Each row was made from one path, in order. Every step used is in the known rows, and no mark comes twice. Write each row's path.
Known rows
L, C, N, A: [-31 -12   0 -18 -34  17  -8  22   1 -24 -26 -42  -5  12  -2  10   0  -6
 -19  -5 -13 -21  -1  -8  -4  22  -2  26  -9 -26 -10  -7 -11  -6 -12  -8]
P, N, C, L, Y: [ 10 -10  34 -20 -11  25  -3  39  16 -24  -6  20  19   7   0  -8   1 -12
  -8  26  34 -25 -16   3  17   2 -23  12 -45  -5 -22  -1 -25  -3 -30 -11]
G, A: [-13 -30   0 -11 -15  12  18   6 -12   3 -12 -36  -7  20   7   1  17   1
  -7   9  21 -12   2   6  -2   7 -13   8 -10  13  -3  -5 -15  -6   0   6]
Y, N: [-11 -32   9 -13   8   6  -6  12  -1 -16 -10 -32 -15   7 -10   2   4   0
  -7  25   8 -17   2   5  -6  15 -12  15   5 -17  -4  -8 -21 -15   2  -7]
Y, N, R, L, H: [-30 -30  22 -47 -18  30 -21  -5 -20 -37 -16 -33 -13  18 -53 -27  20 -12
 -10  25   3  -5  24   5  13   8 -25   8   6 -25 -23 -28 -12 -13  -3  -4]
A, N, C, L: [  7 -18  43  -4 -14  29 -14  34   8 -15   0   6   0  10   2   6   6  -8
   9  33  27  -3 -33  19   5  -1 -36   2 -40 -22 -11 -19 -21   2  -7 -10]
N, A: [-14   3  -8  -5 -16  17  -1  -7  -5 -18 -15 -30 -15  17  -1  -1  12  -8
  -5   2  -3  -3 -12   7   6   2   0   7 -16 -17  -7 -25  -1   2 -18   9]
H, L, C: [-24 -14  21 -18 -15   1  -1  32   5 -12 -18  -7   0 -10  -7  -6  -9  14
 -10  19   1  -2  -5   8  15   0 -48  22 -16 -15 -11   6  -4 -11  -6  -6]
G, A, N, C, L: [ -6 -33  36 -13 -24  43   5  34  -3 -11  -2 -10  -4  21  19  14  26  -8
   7  33  45  -7 -24  15   5   4 -36   7 -42  -6 -15 -11 -33  -4  -6  -7]
C, L: [  7 -19  31  -3  -9  18   2  16  -1  -2   2  -9  -1  -4  -3  -1   1  -4
  20   7  19  -6 -12   5   3   4  -9   3 -29 -11   4 -22  -7 -10  -4  -6]
R, L, Y, N, A: [ -9  -6 -16 -43 -12  60 -33  -7  -5 -37 -32 -34 -13  12 -17 -14  14 -20
 -16  36   4 -14  16   2   3   9  -3  25 -17 -18 -30  -7 -20   1 -32  -5]
R, N: [  0 -16  10 -12  -8   8  -7   5 -12  -3 -13 -25   4  17 -15   0  -8 -10
   9  27   8  -1 -18  11   7   9 -20  -5  -4   6  -4  -4  -3  -1  -8  -5]
C, N, R, L, W: [  1 -13  17 -28 -27  47  -4   0  -5  -7   6 -36  21  18 -44 -20  12 -14
 -29  13  12 -22  26 -19 -24  12   7  -7 -21 -14 -17   4   4  14 -15 -32]
C, N: [  4 -23   1  -7 -11  -4  -4  17   8  -5  -9 -36  -2  12 -14   3  -4  -7
 -13  -2  11 -25   1  -3 -14  12  -3   8   2 -10   1 -10  -9   2  -4  -5]
G, A, N, R, L: [-24  -4   6 -39 -35  51 -17  -7 -29 -13   0 -40 -14  30 -15 -18  35  -4
 -16  30  43  15  10   6   0   6 -33  -2 -14   3 -20  -4 -12   1 -16  -7]
H, L, W: [ 11 -16  23  -3  -1  20  21  11  10   3  -1  -6   9  -7 -17  -1   9   5
 -20  27   8 -16  -3   7  -4  -5 -29   8 -26 -24  -8   6   4   8  -6 -19]
P, L: [ -1 -18  12  12   1  -3  -7  10   1  -9  -8  -9   7  15 -14 -19  -8  11
  -6   9   6  -8  -3 -12   9 -15   5  10 -11  -4  -1 -13  17   7  -8   7]
Y, N, C, L: [ -6 -44  41  -9   2  25  -5  37   8 -28  -3  -9  -1   9   2  11   8 -10
  11  33  16 -23 -15   2   8   5 -13  11 -31 -22 -16 -14 -33 -15  -6 -16]
L, C, N: [-18 -28  13 -15 -23  -1  -7  36   7  -6 -20 -33   6   6 -10   4 -18   6
 -17  -1  -5 -24   3  -5 -10  25 -13  22  -1 -11  -2   4 -12 -12   5 -13]
H, L: [ -1  -9   9  -9  -1  -2   3  12   4 -10  -8 -10 -10  -5 -10  -6   5   1
  -6  18  16   0  -7  10  12 -11 -37   8 -11 -13  -5  -6   1   1 -14   0]
L, C: [-24 -21  20 -12 -19   3  -3  27   0  -3 -19 -15   6   4  -7  -6 -19  16
  -7   8  -9  -9  -5   7   5  14 -21  17 -13  -5  -3   1  -7 -15   9  -5]
P, N, R, L, C: [-41  12  27 -32 -35  17 -23  13 -20 -30  -5  -8   8  10 -27 -31   6   3
 -27  19  20   8   3 -16  20  14 -22   7 -18  -3 -17  13  -9 -11 -23 -16]
G, R, N, C, L, Y: [ 17 -20  46 -40 -14  63  -5  29 -16  -9 -29  -7  13  33   1  -6   0 -17
  20  42  18 -10 -17  11  22  -1 -33 -10 -26  13 -35  -6 -13 -11  -8 -14]
Y, L, C, N: [-13 -39  27 -17 -25  17  -3  49  17 -11 -15 -29   9  15 -10   6 -13 -11
 -20  25  -5 -27   6 -12 -18  11  -5  16  -6 -17  -7   4  -1  -6  -5 -26]
R, L, H: [ -1 -22  13 -20 -23  10 -12   1 -11 -13 -34  -9  -1  11 -43 -25   1  -4
  -6  18   3  -3  -5  13  18  -3 -21   6  -6 -15  -9 -28  -4   3   0  15]
L, R: [  9 -24   7 -16 -24  12   2   7  -2  10 -11 -20 -13  13  -3 -25 -10   2
  -7   9   0  -6  -1   0 -19  19 -15   0 -21  -5  -3 -18  -8  -8  -7  11]
L, H: [ -6 -30  17 -15 -15  -6   7   7  -1  -7 -24 -16  -6   9 -30 -10  -1   1
  -4   2  -7 -12  -5  22  10   2 -25   9   0 -17  -3 -33  -3  -8  13  14]
H, L, A, N: [ -2  -7  17 -31 -12   5 -16   2  -3 -14  -4 -21 -27  -4   9   3  14  -2
 -16  20  16  21 -27  25  -2  -4 -63  19  -3 -21  -9  -9   5   5  -8  -7]
N, C: [ -5 -23  14  -3  -6   1   0  25   9  -8 -12  -6  13  27  -4  -5  -7  -2
  -6  15  -2 -15 -19   9   9  -9 -13  -6 -21   0 -13 -11 -14   8  -5   8]
C, N, R, L, A: [-15 -10   6 -49 -33  20 -27 -11 -19 -19   4 -52  -2  27 -19 -19  12 -19
 -19 -12   2   4  12 -19 -14   7  -6   0   1   6 -16 -13  10   9 -18 -12]
Y, N, R: [-29 -24  15 -30  -2  19  -9   2  -9 -23   9 -44 -15  17 -20  -9  14  -5
  -9  11   5  -9  21   0  -5  14 -15   4   1 -16 -16 -14 -13 -17  -4 -16]
A, N, C: [ -1 -15  16  -8  -8  11 -14  27  12 -11 -10  -5   1  22  -3   2  -2  -1
 -14  35  14  -6 -29  23   2  -2 -37  -1 -20 -16 -16  -9 -18   9  -4   1]
A, N: [  2 -10   8  -8 -10  10 -15   9   1  -2  -7 -18 -14   8  -9  -1   1   4
 -10  23  20   3 -17  23  -5   6 -33   7  -6 -19  -2 -12  -8   1   1  -2]
H, L, R: [ 10 -16  11 -21 -21  10   2   9   3  -1 -11  -9 -21  -3  -5 -24   0   2
 -11  21  11   1  -2   1  -8   3 -41   8 -22 -15  -8 -13  -3  -7 -21   7]
P, L, Y, N, R: [-20 -24  10 -39   3  37 -21   9   3 -28   2 -29   0  21 -27 -31   2   1
 -17  14   4 -21  43 -12   0  -2  -7  20  -7  -6 -32  -5   9  -6 -16 -19]
A, N, R: [-17   1  13 -27 -18  22 -16   0  -8 -12  10 -30 -16  18 -19 -15  12   0
 -11  12  19   8   2  19  -4   6 -35  -4  -7 -16 -12 -17   1  -3  -4 -11]

Write each row's path
[-18 -22  17 -21 -22  -2  -5  39  13 -18 -19 -22  -1 -11 -12   4  -7   5
 -22  12   7 -18   4  -5   1   9 -40  28  -4 -22  -9  10  -8 -10  -7 -16] : H, L, C, N
[  5   2  24 -33 -25  35 -34 -13 -42  -7 -26 -31 -25  27   6 -13  21   4
 -18  31  18  34 -27  11   1   6 -35   2   9  -4 -15 -12   3  -3   5   1] : G, R, L, A, N
[ -1 -30  41 -18 -16  16  -2  21  -1 -10   2  -7   8  16  20   6   4 -13
  16  -1  -2  -2 -33   2   5  -2 -17   4 -38   0 -13 -23  -6   1  -6  -5] : N, C, L, A
[  5 -38  24 -35   3  44 -12  23   9 -15  -5 -22  -8  -8  -7  -2   1 -11
   8  26  19 -26  15  11  -5  16 -16  28 -23 -18 -14 -10 -23 -19  -7 -21] : C, L, Y, N
[-12   9  12 -32 -26  37 -36  -5 -18 -17   2 -23 -10  18 -32 -28  14  -5
 -14  28  28  19   1  10   3   1 -33  -8 -13 -11 -17 -11   1   7 -16  -8] : A, N, R, L
[ -2 -12  19 -29 -24  21 -34   8  -7 -18 -15 -10   2  28   2  -8   4 -10
 -15  35   6  16 -38  14   3  -5 -38   2 -22  -3 -23  -8  -9  21 -11   1] : R, L, A, N, C
[-13 -41  16 -11   8   8  -6  30   8 -25 -12 -20   0  22  -4   4   0  -6
  -9  34   2 -23 -11   4   4   5 -15   6 -11 -13 -18  -7 -30  -5  -2  -5] : Y, N, C
[ -8  -6 -13  -9 -22  15  -6   3   2 -23 -16 -45 -14  17  -5   8  13 -17
 -16  -6   3 -19  -2  -5 -11  11   6  12  -7 -24  -6 -21  -6   5 -21   1] : C, N, A
[ -2   1  27 -27 -25  58 -18  -5 -13  -5   8 -18  10  13 -38 -22  17  -3
 -28  37  20   2   7   8 -14   7 -22  -7 -29 -23 -19   0   3  14  -8 -31] : A, N, R, L, W
[  9 -20  55 -17 -12  42  -1  25 -26 -11 -22 -10   4  34   6   3   9 -14
  26  42  23   1 -34   2  27  -2 -26 -20 -22   5 -21 -13 -14 -14  -2 -10] : G, R, N, C, L
[  2 -22  -4 -41   0  40 -31   9  -1 -19 -26 -24  -3   6 -25 -22  -3  -8
 -16  42  11 -18  20   4  -3  10 -16  21  -8  -4 -23   5 -18  -3 -13  -9] : R, L, Y, N
[-18  18  15 -24 -20  15 -18  -5 -19 -30   4 -11   2  16 -32 -31  19  -9
 -25  20  35   8   0 -14  15   2 -14  -8 -12  -2 -13  -1  -5   1 -31  -7] : P, N, R, L
[-48 -10  18 -50 -49  53 -22  11 -28 -16 -12 -35  -6  21 -13 -17  21   6
 -21  31  30  14  14   5   4  18 -45  12 -19   3 -24  11 -16 -12  -6 -14] : G, A, N, R, L, C
[ -5 -32  22   2  -9  -7   0  10  -1 -15 -21  -4   3  13 -33 -21  -5   8
  -7   3  -4 -15  -2   3  20 -14 -10  17  -3 -18  -6 -32  18   1   5  17] : P, L, H
[ -6 -20  22 -23 -17   7 -17  16   2 -13  -7 -15  -3  26  15   5   2  -6
 -15  19  -3   7 -39  21  -4   2 -43   5 -16  -8 -17 -13  -9  12   1  -2] : L, A, N, C
[ -1 -22  18 -14  -8  11  -4  22   0 -10 -18 -12  19  31 -11   2 -12 -17
   6  36   2  -9 -30  12  15  -1 -25 -12 -19   9 -18  -2 -14   8 -11  -2] : R, N, C
[  5 -17  11 -44  -2  54 -28   2 -24 -17 -40 -33 -12  21 -17 -24  11   1
 -18  46  19  -8  21   2   6   7 -16  10  10  -3 -31   3 -17 -15  -2  -7] : G, R, L, Y, N
[  6 -18  37 -23 -21  26 -18   6  -8  -4   7 -19 -19  -4  16   9  13  -7
   9   8  21  16 -33  21  -8  12 -35  15 -24 -19   1 -23  -1  -7  -1 -13] : C, L, A, N
[ 14 -34  34   0  -7  40  21  23  15  11   2 -13  21  17 -14   3   0 -11
 -17  42  -2 -25   1   0 -22  -3   8  -4 -29 -20  -6   0  13  12  -5 -32] : Y, L, W
[-21 -23   5 -56  -2  38 -15   4   2 -23   2 -41  -8  17 -23 -21   5  -8
 -14  15   3 -21  40   8  -9  14 -22  12  -3  -6 -31  -6 -10 -14  -9 -20] : L, Y, N, R
[ -1   1   1 -34 -36  37  -4  -7 -10 -21 -21 -26 -29   9  -1 -12  12 -24
  -2  35   8  11 -19  -1   4   8 -39   4 -28 -21 -20 -15  -2  -1 -44   1] : H, L, R, N, A
[-11   1  -3 -16 -20  29  -8 -10 -15 -20 -19 -35  -9  22  -8   5   8 -23
   7  21  -1   3 -25  11  14   8 -10  -3 -13  -8 -10 -15  -1   4 -26  -2] : R, N, A
[-15  -8  -9 -44  -1  43 -14   4  10 -42 -21 -32 -28  -3  -5  -1  21 -16
 -19  33   8 -16  15  14   8   0 -34  34 -14 -33 -31  -7 -15  -4 -34 -10] : H, L, Y, N, A
[-16 -32  17   1 -17  -3 -11  38   8 -16 -17 -21  15  11 -15 -10 -20  15
 -19   0  -2 -25   6 -26  -1   8   1  28  -6 -13  -4   4  10  -3  -2 -11] : P, L, C, N
[-29 -21  15 -53 -16  30 -31 -17 -27 -31   5 -49 -14  21 -14 -18  21 -14
 -13  12  -1  10  11  -8  -4  10 -14   5   1  -3 -23  -9  -3  -6 -10 -14] : Y, N, R, L, A
[ -4 -40   6 -36   7  27 -13  32  18 -24 -19 -17   8  22  -8  -5  -8  -7
 -16  35  -2 -37   9  14   1   6 -22  16 -16  -6 -34   1 -28  -3  -7  -9] : L, Y, N, C
[  1 -31  46 -27 -19  24  -8  18 -10 -12  -3 -13  14  21  13  12   1 -27
  28  20   1   4 -45   7  12   3 -28  -4 -35   9 -15 -12  -7   2 -12 -15] : R, N, C, L, A
[-14 -30  10 -15 -19  24   4  26  -3 -10 -13 -22  -4  33  14   8  19   0
 -15  35  29  -9 -19  18   1   3 -39   5 -21  -2 -18  -2 -32   6  -2   4] : G, A, N, C
[  4  -8  23 -18  -9  22  -1  -1 -34  -1 -29 -34 -10  31  -7  -4   5  -1
   6  32  14   7 -18   8  15   7 -21 -14  10   8 -10  -6  -2 -15   6  -1] : G, R, N
[  6 -25  41 -12 -11  29  -5  29  -2 -13  -6   0  19  19  -5   7  -3 -23
  28  34  18  -8 -34   8  19   1 -22 -10 -40   2 -14 -11 -16   1 -16 -15] : R, N, C, L
[  3 -28  38  -3 -10  18   1  32   8 -12  -3   4  14  12   0   1   1 -11
  15  15  14 -12 -25   4  12  -6 -15  -3 -42  -7 -10 -21 -17  -1  -8  -5] : N, C, L
[ -9   8   8 -21 -21  42  -5 -15 -41 -20 -35 -44 -22  38   3   2  21 -14
   5  28   5  11 -24   5  21   6 -11  -9   3  -4 -17 -19   1  -9 -13   3] : G, R, N, A
[-14 -13   6 -27 -19   9  -5   6  -2 -13   8 -44  -4  24 -24 -10   7  -9
 -14 -13  10 -17  22  -8 -14  10  -7  -4   3  -8  -9 -15   1  -2 -10 -11] : C, N, R
[  6  -8  -1 -33  -3  16  -3  14  16  -8 -14  -8  -3  -5 -14 -15  -3  -2
 -13  20  13 -12  11  18   6 -11 -46  18 -14  -5 -20  -1   1   3 -19  -2] : H, L, Y
[ 16  -7  31  -8 -15  51   4  -2 -29  10 -26 -19  10  22 -20 -19  14   8
 -20  37  13  -6  -3  -5   0   3   0  -9 -15  -7 -13   3   3   1   9  -8] : G, R, L, W
[  2 -24  17 -45  -2  58 -28  21 -14 -26 -44 -21   1  38 -11 -20   8  -6
 -20  57  14 -16   9   0  14  -2 -22   3  -3   1 -44   5 -27  -7  -4  -1] : G, R, L, Y, N, C
[ -3 -12  12 -25 -17   6 -18  -3  -8  -3  -3 -30 -18  10   9   4   4   0
 -11   9   4  15 -28  24 -13  11 -37  13  -2 -13  -4 -14   1   4   3  -3] : L, A, N
[  1 -25  34 -20 -17  14  -3   2 -10  -4   6 -21  -7  -1  14   4   5  -9
  15  -8   4   5 -22   6  -3   8 -12  12 -25  -3   1 -25   4  -8  -3  -8] : C, L, A
[ 13 -23  10 -26 -26  19  -4   3 -12   8 -15 -24  -8  19  -8 -18 -15 -11
   5  29   4   0 -12   3 -13  25 -21  -7 -17   3  -5  -8  -8  -7 -13  -1] : L, R, N
[ 11 -25  30 -23 -10  38  -4  35  19  -7  -9   7  19  12  -2  -9 -10 -12
  10  17  10 -26  -6  11   8  -5 -20   6 -46   2 -23 -13 -16   2 -13  -8] : N, C, L, Y
[ -1 -28   4 -41  -2  43 -31  26  10 -29 -28 -11  14  22 -21 -17  -6 -14
 -17  51   5 -26   8   4   6  -1 -20  13 -21  -2 -39   6 -29   6 -17  -8] : R, L, Y, N, C
[-29 -13   8 -36 -27  37   1   0 -20  -7   9 -47 -21  30  -1  -5  33   1
 -16  15  36   7  10  16  -6  11 -35   1  -9  -2 -14  -9 -11  -7  -5  -9] : G, A, N, R
[-24 -16  11 -36  -7  34 -27  -5 -18 -30  -2 -39 -10  17 -33 -25  16 -10
 -10  29  14   0  19  -9   2   5 -12   0  -3 -10 -20  -8 -11  -9 -14 -14] : Y, N, R, L
